What can hang from each mark:
z_610: z_442
z_862: z_660 z_760
z_647: z_442 z_760
z_537: z_760
z_660: z_647 z_862
z_442: z_610 z_647
z_760: z_537 z_647 z_862

Known rows, with every way that one mark hangs from another:
(z_660 (z_647 (z_442 z_610) z_760)): [ 6.50 -0.97  1.81  2.92  1.83  1.60  1.24  2.34 -2.84  1.79  1.23  2.06
  2.83 -0.87 -0.86 -1.60  0.55  1.88  1.49 -1.30 -0.48  0.56  0.77 -0.49
  0.23]
(z_660 (z_862 (z_760 (z_647 z_442)))): [ 5.51 -0.59  2.95  3.60  0.16  5.50  4.61  1.58 -1.46  0.98 -0.28  2.85
  1.32 -0.61 -0.79  0.76 -2.09  0.99 -0.30 -1.77  1.93  2.03  1.30  2.30
  2.25]
(z_862 (z_660 (z_647 z_760))): [ 4.69 -4.08  2.44 -0.29  1.19  3.59  1.76  0.54  0.38 -1.33  0.01  3.28
  4.29  0.01 -0.36 -1.18 -2.00  1.55 -1.50 -0.97  0.77 -1.09  0.94 -0.25
  2.09]
(z_760 (z_647 z_442)): [ 6.35 -2.09  0.87  1.97  1.15  3.82  0.76  0.04 -1.80 -1.23 -2.08  2.93
  3.30  2.11 -0.10 -0.07  1.65  1.47  2.11  0.91  0.29 -0.54  0.69  0.58
  3.23]
(z_442 z_610 (z_647 z_760)): [ 3.98 -1.83  2.12  3.18  2.50 -0.19  1.23  4.11 -0.12 -2.18  0.58 -0.30
 -0.01 -1.97 -0.90  1.12  0.87 -0.92  1.16 -1.40  0.11  1.07 -1.71 -0.65
  1.02]
(z_610 (z_442 z_647)): [ 4.09 -4.12  1.73  2.71  0.60  3.18 -0.39 -0.44  0.89 -3.95 -0.71  2.24
  1.75 -0.05 -1.30  1.48  1.80  0.67 -0.31  0.10 -0.26  0.83  1.26  1.00
  2.50]
(z_537 (z_760 z_862)): [ 5.52 -2.02  2.96 -0.54  2.61  3.51  3.74 -0.09  0.61  0.68 -1.61  2.55
  3.28 -0.18 -1.66  3.99 -1.35  1.45  1.61  2.17 -0.77  0.35 -1.94  0.92
  3.15]
(z_537 (z_760 z_647 z_862)): [ 5.81 -0.26  1.85 -0.30  2.48  3.87  1.84  0.68  0.24  0.41 -2.35  3.69
  2.68 -0.26 -1.32  3.53 -1.44  0.92  2.09  1.93  0.26 -1.08 -1.62  1.36
  3.47]
(z_760 z_537 (z_647 z_442) z_862): [ 4.34 -0.26  0.49  2.02  2.26  2.81 -0.38 -1.38  0.24  0.85 -5.48  3.25
  2.29  1.98  0.51  0.81 -0.10  1.53  4.58  0.30  1.38 -1.48  1.64  1.93
  4.69]
(z_760 z_537 z_862): [ 4.13 -3.87  2.50  1.07  2.87  1.32  2.37 -1.89  1.71  0.07 -3.96  2.38
  3.13  1.16 -1.33  3.25 -0.05  1.40  3.01  0.11  1.21  0.38  0.18  2.70
  4.54]
(z_537 z_760): [ 6.87 -3.55  2.42  0.02  2.20  3.51  3.74  0.63  0.08  0.17 -0.48  1.96
  3.44  0.22 -1.66  2.84 -1.61  3.30  1.11  2.32 -1.81  0.04 -1.41  0.47
  3.17]
(z_537 (z_760 (z_647 z_442))): [ 7.10 -1.05  0.95  0.63  1.81  4.52  1.86  1.03 -0.97  0.70 -1.56  2.54
  2.79  0.79 -0.41  1.14 -1.69  3.34  2.26  2.44 -1.64 -1.23 -0.41 -0.02
  3.26]
(z_862 (z_660 z_647) (z_760 z_537)): [ 4.49 -2.54  2.51  0.90  0.78  4.28  2.45  0.92  0.74  0.40 -0.08  2.53
  3.92  0.18 -0.16 -2.02 -6.70  4.51 -1.59 -2.34  0.88 -0.81  2.76  1.00
  4.21]
(z_647 z_442): [ 5.70 -4.21  2.19  2.09  1.16  3.62  3.32 -1.17 -1.62 -0.49 -1.20  0.85
  4.21  2.63  0.07 -0.08  1.74  2.53  1.93  1.67 -1.59  1.44  0.86 -0.65
  2.48]
(z_610 z_442): [ 5.39 -4.42  2.37  2.02  1.23  4.10  0.70 -2.08  0.40 -1.99 -0.68  2.71
  3.04  1.37 -1.23  2.12  3.16  1.70 -1.05  0.36 -0.56  1.54  1.85  1.95
  3.00]
(z_610 (z_442 (z_647 (z_760 z_862)))): [ 3.55 -2.66  1.80  1.77  1.22  3.27 -0.18  0.34  1.18 -2.51 -1.26  2.91
  0.71 -0.53 -0.32  1.90  0.77 -0.05 -0.49  0.45 -1.29  0.81  1.27  1.32
  1.55]
(z_760 z_537 (z_862 (z_660 z_647))): [ 3.10 -3.22  2.29  0.62  2.16  2.22  0.92 -2.01  2.11 -0.27 -3.60  3.05
  3.92  0.56 -0.83  0.86 -1.79  1.35  1.92 -1.30  2.73 -1.22  1.09  1.55
  4.48]
(z_862 (z_660 (z_647 (z_442 z_610))) z_760): [ 4.09 -0.63  3.03  1.56  0.57  5.24  2.75  1.04 -0.99  0.52  1.33  1.41
  4.11  0.22  0.29 -2.81 -4.23  2.85 -1.93 -2.32  0.97  0.40  2.25 -0.78
  2.89]
(z_760 z_862): [ 4.11 -3.42  3.68  0.31  2.41  2.38  3.44 -1.44  0.46 -1.22 -2.11  2.95
  3.97  0.66 -2.00  4.00  2.12 -1.24  1.28  0.55  1.48  1.72 -1.56  2.04
  3.06]
(z_537 (z_760 z_647)): [ 7.32 -1.90  1.27  0.19  2.13  3.88  1.99  1.51 -0.35 -0.09 -1.27  3.16
  2.90  0.27 -1.36  2.38 -1.68  2.80  1.48  1.91 -0.76 -1.37 -1.16  0.91
  3.53]

Rows:
[ 4.69 -1.47  1.47  0.73  2.71  3.12  3.02 -0.18 -0.01  3.43 -3.49  1.70
  1.57  1.95  2.40  0.08 -1.79  2.90  2.58  1.96 -3.97  0.65  2.11  0.49
  1.58] | (z_647 z_442 (z_760 z_537 z_862))
[ 4.35 -1.78  1.74  0.33  1.08  5.53  2.05  0.49  1.32 -0.31 -1.95  2.63
  3.04  1.72  1.20 -1.17 -6.06  4.05 -1.52 -1.26  0.55 -1.46  2.86  1.55
  5.37] | (z_862 z_660 (z_760 z_537 z_647))
[ 4.45 -4.67  1.24  1.37  1.51  0.54  1.77  3.34  1.15 -2.42 -1.52  1.62
  0.66 -0.97 -0.40  0.98 -2.85  1.52  1.64  0.64 -1.89 -0.52 -0.45  0.53
  1.75] | (z_442 (z_647 (z_760 z_537)))
[ 5.38 -2.44  3.35  3.53  0.73  4.38  5.42  1.10 -0.07  1.17 -0.48  2.16
  1.39 -0.73 -1.40  1.59 -3.14  2.28 -0.18 -2.15  1.63  2.22  1.38  3.02
  2.90] | (z_660 (z_862 (z_760 z_537)))
[ 6.36 -2.49 -0.26  2.76  1.64  2.64 -0.33 -0.38 -0.50  0.09 -3.94  2.46
  2.60  2.62  0.54 -0.74 -0.51  4.11  3.83  0.40 -0.08 -1.92  2.38  1.24
  4.71] | (z_760 z_537 (z_647 z_442))
[ 5.69 -1.02  2.00  2.18  2.79  2.84  3.18  1.23 -1.74  2.60 -0.28  0.04
  1.59  1.38  1.89 -0.51  1.34  1.92  1.07  0.72 -3.51  1.87  1.08 -1.13
  0.55] | (z_647 (z_442 z_610) z_760)
[ 4.04 -2.10  1.48  3.54  2.68 -0.73  0.67  3.97  0.50 -1.55 -0.28 -0.57
 -0.39 -1.72 -0.58  0.77 -0.04  0.34  1.90 -1.66 -0.04  0.35 -0.87 -0.34
  1.72] | (z_442 z_610 (z_647 (z_760 z_537)))
[ 3.54 -3.45  1.61  0.98  1.93  0.68  1.81  2.75  1.48 -2.09 -2.26  2.04
  0.53 -1.25 -0.47  1.78 -2.68  0.29  2.02  0.59 -1.13 -0.30 -0.86  0.92
  1.76] | (z_442 (z_647 (z_760 z_537 z_862)))
[ 5.38  1.35  1.63  0.83  2.64  4.16  1.47  0.49 -0.67  1.57 -2.20  2.34
  2.31  0.12 -0.40  2.19 -0.53  1.10  2.87  1.55 -0.03 -0.65 -1.00  0.09
  3.23] | (z_537 (z_760 (z_647 (z_442 z_610)) z_862))
[ 4.02 -2.67  3.08 -1.54  2.68  3.55  3.72  0.39  1.15  0.44 -1.87  3.27
  2.58  0.52  0.88  2.12 -1.33 -0.14 -0.93  0.97 -1.60  0.67 -0.08  1.31
  1.49] | (z_647 (z_760 (z_862 z_660)))
[ 4.26 -3.44  1.54  1.98  1.05  3.25 -0.12  0.64  0.99 -2.80 -0.69  2.52
  0.88 -0.31 -0.28  1.34  0.72  0.90 -0.81  0.50 -1.82  0.79  1.45  1.12
  1.57] | (z_610 (z_442 (z_647 z_760)))
[ 5.74 -1.33  1.15  2.71  3.12  2.12  2.37  0.95 -0.89  3.50 -1.63 -0.41
  1.06  1.79  2.40 -1.11 -0.19  3.86  2.30  0.36 -3.66  0.88  2.33 -0.67
  1.65] | (z_647 (z_442 z_610) (z_760 z_537))
[ 2.92 -3.25  2.24  0.10  1.52  1.85  1.95  2.67  1.38 -2.98 -1.56  2.18
  1.20 -1.29 -0.10  1.40 -2.29 -1.15  0.59  0.58 -0.63 -0.07 -1.18  0.01
  1.23] | (z_442 (z_647 (z_760 (z_862 z_660))))
[ 3.01 -0.24  0.49  0.97  1.93  4.28 -0.81 -2.31  1.40  0.16 -5.88  3.10
  2.86  2.51  1.79 -0.76 -1.42  1.39  3.25 -0.12  2.04 -2.51  2.47  0.82
  5.12] | (z_760 z_537 (z_647 z_442) (z_862 z_660))
[ 2.97 -2.68  2.10  0.89  1.91  2.68  0.88 -2.22  1.77  0.27 -3.80  2.59
  3.95  1.00 -0.10 -0.02 -1.81  1.68  2.44 -0.99  2.20 -1.23  1.66  0.86
  4.28] | (z_760 z_537 (z_862 (z_660 (z_647 z_442))))
[ 3.58 -2.81  1.42  1.98  1.42  3.01 -0.55  0.10  1.60 -2.11 -1.84  2.66
  0.51 -0.38 -0.09  1.65  0.09  0.93  0.05  0.25 -1.40  0.38  1.84  1.54
  2.14] | (z_610 (z_442 (z_647 (z_760 z_537 z_862))))
[ 6.42 -1.88  2.06  3.72  0.77  2.19  2.55  2.82 -0.90  2.07  0.41  4.18
  1.10 -3.03 -1.98 -0.21 -2.56  1.67  0.84 -3.19  2.26  0.25  1.34  2.36
  0.39] | (z_660 (z_647 (z_760 z_537)) z_862)
[ 6.07 -0.82  0.99  3.00  1.75  3.16  0.29  0.44 -2.01 -0.86 -1.51  1.88
  2.85  1.68 -0.13 -0.17  2.93  0.87  2.21 -0.23  1.18 -0.12  0.48  0.05
  3.19] | (z_760 (z_647 (z_442 z_610)))
[ 4.19  0.58  2.47  1.69  3.25  2.93  3.08  0.58 -1.25  3.16 -1.36  0.54
  1.42  0.97  1.98  0.52  1.63  0.14  1.63  0.64 -2.44  2.16  0.56 -0.63
  0.52] | (z_647 (z_442 z_610) (z_760 z_862))
[ 5.26  0.37  3.00  4.31  0.53  5.12  4.23  1.76 -1.63  1.25  0.12  2.11
  1.03 -0.87 -0.81  0.75 -1.22  0.60 -0.16 -2.53  2.58  2.25  1.14  1.92
  2.25] | (z_660 (z_862 (z_760 (z_647 (z_442 z_610)))))
[ 2.94  0.14  1.68  0.20  1.41  5.32  0.32 -1.80  0.04 -1.16 -4.04  3.58
  3.62  1.92  1.14  0.06  0.70 -1.23  1.54  0.45  2.41 -1.09  0.75  0.10
  3.64] | (z_760 (z_647 z_442) (z_862 z_660))
[ 2.94 -0.80  2.51  2.74  2.83 -0.17  1.20  3.65  0.33 -1.89 -0.17  0.13
 -0.09 -2.30 -0.92  1.87  1.01 -2.31  1.51 -1.48  0.76  1.24 -2.03 -0.37
  1.00] | (z_442 z_610 (z_647 (z_760 z_862)))
[ 4.29 -3.64  1.09  2.31  1.17  2.90 -0.54  0.45  1.43 -2.33 -1.28  2.43
  0.55 -0.14 -0.08  1.09  0.00  1.72 -0.21  0.38 -1.92  0.24  2.15  1.40
  2.09] | (z_610 (z_442 (z_647 (z_760 z_537))))
[ 3.20 -0.86  2.18 -0.53  1.80  4.40  0.36 -1.25  0.95 -2.26 -3.62  4.51
  3.66  0.97 -0.29  1.80  0.65 -2.01  0.57 -0.28  3.53 -1.23 -0.32  1.62
  4.01] | (z_760 z_647 (z_862 z_660))
[ 4.61 -3.37  1.70  0.52  1.05  3.87  1.33 -0.09  0.18 -0.16 -0.90  2.56
  4.11  0.90  0.89 -2.69 -2.62  2.95 -0.25 -0.65 -0.14 -1.48  2.24 -0.95
  2.38] | (z_862 (z_660 (z_647 z_442 (z_760 z_537))))
[ 3.24  0.59  2.52  0.99  2.93  3.96  2.86 -0.08 -0.47  2.77 -1.58  0.46
  1.83  1.31  2.81 -0.55  0.65  0.10  0.72  0.40 -2.00  1.51  1.19 -1.32
  0.93] | (z_647 (z_442 z_610) (z_760 (z_862 z_660)))
[ 3.89  0.12  2.32  1.00  0.92  6.43  2.45  0.68 -0.47 -0.11 -0.59  1.63
  3.21  1.65  1.62 -1.94 -3.74  2.28 -1.89 -1.22  0.63 -0.12  2.29 -0.23
  4.02] | (z_862 z_660 (z_760 (z_647 (z_442 z_610))))
[ 3.50 -3.30  2.18  0.65  1.70  1.24  2.26  3.07  0.92 -2.69 -1.32  2.29
  0.93 -1.52 -0.70  2.05 -1.61 -0.98  1.30  0.78 -1.03  0.36 -1.62  0.64
  1.02] | (z_442 (z_647 (z_760 z_862)))
[ 4.67 -1.30  1.02  1.36  2.72  1.93 -0.26 -0.86  1.27 -0.26 -5.07  4.12
  2.28  1.04 -0.87  2.55 -0.07  0.68  3.59 -0.38  2.59 -1.59  0.47  3.25
  5.04] | (z_760 z_537 z_647 z_862)
[ 5.66 -1.27  2.59  3.69  0.54  4.62  4.14  1.61 -0.36  1.03 -0.89  3.05
  1.00 -0.74 -1.12  1.25 -3.09  1.89  0.06 -2.38  2.32  1.22  1.52  3.25
  3.13] | (z_660 (z_862 (z_760 z_537 z_647)))
[ 2.81 -3.47  1.62  0.49  1.65  1.35  1.53  2.43  2.04 -2.38 -2.44  2.04
  0.81 -1.05  0.22  1.00 -3.28  0.17  1.34  0.34 -0.87 -0.76 -0.39  0.41
  1.91] | (z_442 (z_647 (z_760 z_537 (z_862 z_660))))
[ 6.84 -0.18  1.06  1.41  2.25  4.07  1.48  1.28 -1.22  0.98 -1.14  1.79
  2.46  0.56 -0.41  1.04 -0.74  2.97  2.30  1.64 -1.00 -1.02 -0.57 -0.45
  3.20] | (z_537 (z_760 (z_647 (z_442 z_610))))
[ 4.09 -3.04  2.25 -0.97  2.97  2.77  2.91  0.10  2.13  1.46 -3.17  2.87
  1.97  0.96  1.35  1.68 -2.79  1.69  0.31  0.66 -1.81 -0.31  1.09  1.69
  2.50] | (z_647 (z_760 z_537 (z_862 z_660)))
[ 4.76 -1.56  2.80 -0.82  2.17  4.20  2.67 -0.08  0.80  0.43 -1.31  2.94
  3.81 -0.57 -1.34  2.28 -2.56  1.41  0.90  1.22  0.30 -0.79 -1.22  0.16
  3.18] | (z_537 (z_760 (z_862 (z_660 z_647))))
[ 6.21 -0.98  1.30  2.29  1.35  4.13  2.58  1.39 -0.90  1.49 -1.74  2.11
  2.21  1.69  0.46 -0.28 -4.21  4.71  1.17 -0.20 -1.18  0.10  2.32  2.09
  4.33] | (z_862 (z_760 z_537 (z_647 z_442)))
[ 5.64  0.50  1.55  0.16  2.27  4.58  1.83  0.34 -0.44  1.23 -2.63  3.03
  2.65  0.36 -0.35  2.24 -1.44  1.49  2.85  2.36 -0.67 -0.89 -0.88  0.34
  3.28] | (z_537 (z_760 (z_647 z_442) z_862))
